Each row comes from the steps of one path. Every step used is in the known rows, and no mark comes twice. Write the path behind each row, first mark first.
Known rows:
X/B/H: [  8  27 -14  19 -27 -28  22 -11  -8 -33  19  -1  14 -27  24   6 -11 -10
   3 -66  41 -15  -9   2 -13   6   0]
Y/C/F/A/E: [-56 -15  42  20  19 -42 -24 -41  16  -3  -8 -24 -35  -2 -25 -27  -3   0
  42   5  -1 -13 -35  29 -17   1  -2]
C/Y/X: [-43  19 -19  13  33 -21  20 -21  26  20 -35 -12   6 -10   6   3  33  15
 -11   2  12 -31 -40   2 -34  34 -16]
F/A/E/H: [-15 -10  31   1  17 -26   1 -10  -2 -39   6  13 -13 -21 -10  -8 -56  -3
   7 -19  -5   8 -21  15  16  20  -3]
E/A/F/C/Y/X/B: [ -2   4   4  30   6  26   6   1  12  29   3  15 -25  22  -3   7  18  -4
 -12  16 -26  20   7 -15 -14  23 -28]
H/E/A/F/C/Y: [ 18   7  17 -13  25  52  -7   9  -3  56  -3  -2   1  49 -22   9  40  -7
  -5  75 -52   1  23   0  29 -37  19]
F/C/Y/X/B/H/E: [ 18  22 -26   1  30  -9  24 -33   8  12  -9  13 -15  11 -24   2  33  19
 -12  10   0 -11 -38  45  -2  55  11]
C/F/A/E/H/P: [-27 -38  25   6  50 -29 -43 -26   0 -35 -28  15  -9 -45 -19   4 -55  13
  36 -33  38 -25 -16  -1  18   8   3]
P/H/E/A/T: [ 17   5  16 -16 -45 -29   9  44  -5  -2  36  -2  -2  29  17   0  30  39
 -16   2   2   2  17 -25 -13 -35 -15]
P/H/E/A/F/C/Y/X: [ 18   5 -19 -27  40  52  16  25  22  31  -4  -6 -15  42 -20  -8  51  54
 -23  81 -41  17  17  -3 -17  10 -29]
A/F/C/Y/X/B: [ -1  20 -13  12  29  16  12 -31  21  23 -26  -3 -14  16  -5   8  16 -13
  -8   4   9   3  -8  20 -25  53 -30]
Y/X: [-33 -11 -19   6  -5 -32  14  -3  24   9 -32  -6  -3 -38  11  -8   8  12
 -14 -22  42  -4 -32  11 -37  37 -23]
E/A/F: [-14  -7  18   9 -30  31  -4  28   0   5   6  -7  14  -1  29  -1  -8 -18
  -2   3  -7   7  35 -33   2 -48 -13]
T/A/F/C: [  2  -2  -4  -2  -8  14 -20   0 -15  14  -1  -6  14 -21  14  15 -28 -30
 -13  42   2  38   6  11 -16 -11   6]
X/B/H/E: [ 26   3  -9  -1 -25 -21  24  -5  -7 -19  17  -5  21   3   5 -13   2  -9
   8 -27  22 -20 -14  14  17  10  13]
P/H: [  7  27 -30 -17   4 -29  29  19  11  -3   4 -28  18 -26   6   2  27  37
  -7 -26  51  -9  -4 -13 -54   4 -29]
B/X: [-12   2  -4  -2   5 -44  35  14  -5  -3 -11 -26   6 -43  22  17  21 -11
  14 -38  17 -25 -21 -10  -5  -7  10]
X/B: [  7   2  -5  20 -27 -48  20   2   1   9   7 -11  14 -16   3  -1   9 -22
   8 -54  46 -12 -18 -11 -19  22 -14]
F/C/Y/X/B/H/P: [  8  31 -36  23  41 -11   1 -36  13  21 -29  29  -8 -48   6  33  18  30
  -2 -49  62 -26 -31  15 -25  70  -7]
T/A/E/H: [ -6  -4   1  14  -6 -24 -35  19 -24 -36  15  21  -6 -10  10  -1 -58 -31
 -16   8  -2  27 -27 -19  14   2  -8]
X/B/H/E/A: [ 26 -12   8  17 -48 -11  19  28 -15 -15  44  15  10   8   6 -13   6  -1
   2 -17 -15  -4   3 -20  28 -20  15]
E/A: [-13  -5   9  19 -31 -19   4  33  -5  19  15   3   6 -25   7   6  14   2
  -6 -17   5   0   1 -34 -11 -32   1]
A/E: [-14  -7  10   8  -1 -26   3  14   5  25 -16   0 -18  -4 -12  -7   8 -21
  -3  -7  29   1 -33   7   1   4 -12]
P/H/B/X: [ 13  -6 -44 -38  -7 -36  57  25   3 -19   4 -42  30 -11   4  -4  35  33
  19 -47   6 -24  13 -29 -25  17   3]
H/E/A: [  6 -30  13   0 -30 -12   6  39  -5  33  13   0  13   7  -9 -13  29   1
  -2  20 -14  -4  -5 -21  20 -28  15]

Write each row's path:
[-33  -6  26  14  41 -24 -71 -45  12 -29 -26   9 -26 -36  -8  -9 -41  14
  52 -42  44 -27 -13   9   2  20 -11] => Y/C/F/A/E/H/P
[  5  -7  13 -12 -28  59   1  20  -5 -23  14  -1  20  17  31 -15 -15  -6
  -4  29 -33   1  39  -6  36 -61  14] => B/H/E/A/F
[-10  -1 -13  28  13   8  -1 -21   1  12  -2   3   0  13  12   6 -11 -24
 -14  46 -23  22 -21   1 -24  51 -20] => T/A/F/C/Y/X/B
[ 24 -15  -2 -28 -17  41  18  54   8  -2  21 -23  20  32   9 -23  21  26
  -4  43 -20   7  43 -32   1 -35 -25] => P/H/E/A/F
[ 11   4  12   0 -14  34 -15  20  -5  32   2   6 -12 -13   1  16   2 -10
 -10  12  -2  33  34  -4  -5 -38  -1] => E/A/F/C
[ 15  12 -21  21 -14 -23   2  -9  -3 -10  -5  12  27 -57  35  18 -12   2
  17 -86  86 -34  -6 -13  -7  23  -3] => X/B/H/P
[ 18   5  -9  19   7   2  17  -1  -1  16  20  30 -25  17 -22   0  34  27
 -18  21 -37   5 -21  10  10  25  14] => F/C/Y/X/B/H/E/A
[-36  29  -5  11   5 -36 -43 -38  15   4 -22 -36 -11 -13   0  -4  30   0
  30 -32  47 -29 -10   8 -42 -20  -7] => Y/C/F
[  7  -8 -13 -20 -17  -9 -20  -1  -1 -19  -9  10   2  22 -22 -19 -30 -16
   3 -44  11   1   7  -4  23  21   0] => A/E/H/B
[ 18  32  10 -15  25  72  -4  -5 -10  15   9   7   2  36  -2  14  20   3
 -12  63 -56   0  32  12  33 -55  33] => B/H/E/A/F/C/Y
[  0 -30 -14  -4 -32 -15 -32  12 -22 -33  14  18  17  18  -6 -20 -58 -29
  -4  -3 -20  22  -5 -24  25  17  10] => T/A/E/H/B
[  1  47 -28  21  29 -17  22 -40   9  -1  -6  16 -22 -18  -5  20  19  18
 -17 -27  19  -7 -34  31 -32  50  -3] => F/C/Y/X/B/H
[-30   6 -16   9  32  25 -10 -22   5  18 -23  -3   4  -1  14  13  -8  -9
 -24  71 -28  20 -18  12 -26  26  -7] => T/A/F/C/Y/X
[-22 -13   0   7 -22  14  -9   6 -11 -13   2 -18  38 -10  41  -3 -38 -37
  -5  33  -5  11   7 -17  -9 -20  -5] => T/A/F
[ 12   0 -45 -35 -21 -21  33  13  14   1   4 -33  41   3 -13 -16  27  39
   5 -36  32 -14  18 -19 -42  21  -8] => P/H/B
[ 49  -4  -7 -37  -2  43   8  46   1  25  18 -11  -6  21 -19  -6  31  34
 -13  52 -13  33  42  -4  -4 -26 -13] => P/H/E/A/F/C
[ 10   9 -31 -25 -23 -12 -15 -15  -3 -30  -7  -4  35  -5  -4  -4 -25  -2
   6 -64  23 -14  24 -12   0  16  13] => E/H/B
[-21  13  36  21 -57 -39 -12  18 -12   3  22  13 -10  -5  38  23   2  -6
 -14 -38  13  -1   9 -25 -13 -47  -1] => E/A/T
[ 10   1  -6   1  21 -10 -45  10   1   1 -33  30  -9 -38   5  13 -30  -6
   7 -54  74 -11 -12 -13  20  24 -21] => A/E/H/P
[ -1  49  -3 -12  46  35  -3 -30   5  38 -27 -18   6  12  -5  28  24 -16
  -4  26   5  -9  11  21 -13 -11   3] => A/F/C/Y
[ -2  11  -3 -11  28  72   1  -9   9   8 -11  16 -15  25   3   1  16  22
 -23  67 -56   8  15  23  20 -16  12] => B/H/E/A/F/C/Y/X
[ 17   6  34  18 -76 -30   1  13 -22 -32  51  24  -7  27  38   3  -8  -8
  -7 -38  -8  -4  11 -10  26 -36  14] => X/B/H/E/A/T
[ 11  20  -3 -18   7  23  -9 -13   5  27 -25 -13  -1 -18   0  16   1 -20
  -6   2  33  18  19  31 -16  -8  -4] => A/F/C
[ -1  32  14   6  23  45  -9   3  -3  43   0   0  -4  16  -4  28  26  -8
  -9  37 -31   6  27 -15  -2 -41   4] => E/A/F/C/Y
[  0 -35 -11  -7 -19 -30  -8  24 -32 -50  16   7   6   3   8 -10 -51 -33
   8 -13 -45  12  -9 -34  41  12  22] => T/A/E/H/B/X
[ 18  19 -18  -8  31  43  16 -38  15  -5 -18   2  -8  36  -4  -5  11  -1
  -8  32 -15  -5  -2  46  10  41  -4] => A/F/C/Y/X/B/H/E
[-31 -35  39  10   5 -35  27  -2   6   8   0  -3  -8 -17 -16 -17 -19  -6
  12   8  -5   2 -41  22   3  18   3] => F/A/E
[-29 -56  21 -18  27 -42   4 -23 -12 -75  -3 -14  -7   0 -33 -13 -46  -1
  46 -34 -49 -21  -1  -4  38   0  36] => C/F/A/E/H/B/X
[ 29 -21  17 -19 -14  41 -12  27  -6  45   1   3  -5  20 -17  -1  16 -11
  -7  50 -21  29  31  11  26 -33  13] => H/E/A/F/C
[-52 -48  41  14  29 -45   5 -20   3  -9 -12 -16 -17 -10 -37 -15 -16  -1
  25  13  -8 -10 -36  19  -2 -12  10] => C/F/A/E
[ 29 -25  -1   2 -30  42   4  12   3 -10  14  26 -25  10   5 -16 -13   4
 -16  17 -22  38  20  21  20  13  -8] => Y/X/B/H/E/A/F/C
[ 30   4  10 -20 -13  62 -11  12 -12   4  12  12  -5   6   4   5  -5   0
 -12  37 -25  25  38  23  30 -51  26] => B/H/E/A/F/C
[ 38  26  11   4   5  55   6  -3 -16   8  30  10   0  50  -6   7  16 -11
  -1  36 -51   1  29   1  36 -29  20] => X/B/H/E/A/F/C/Y
[-29 -48  19 -15  13 -28 -20 -38  -2 -54  -4  -3   3  14 -47 -25 -54   2
  31 -23 -24 -10   4   7  22   6  25] => C/F/A/E/H/B
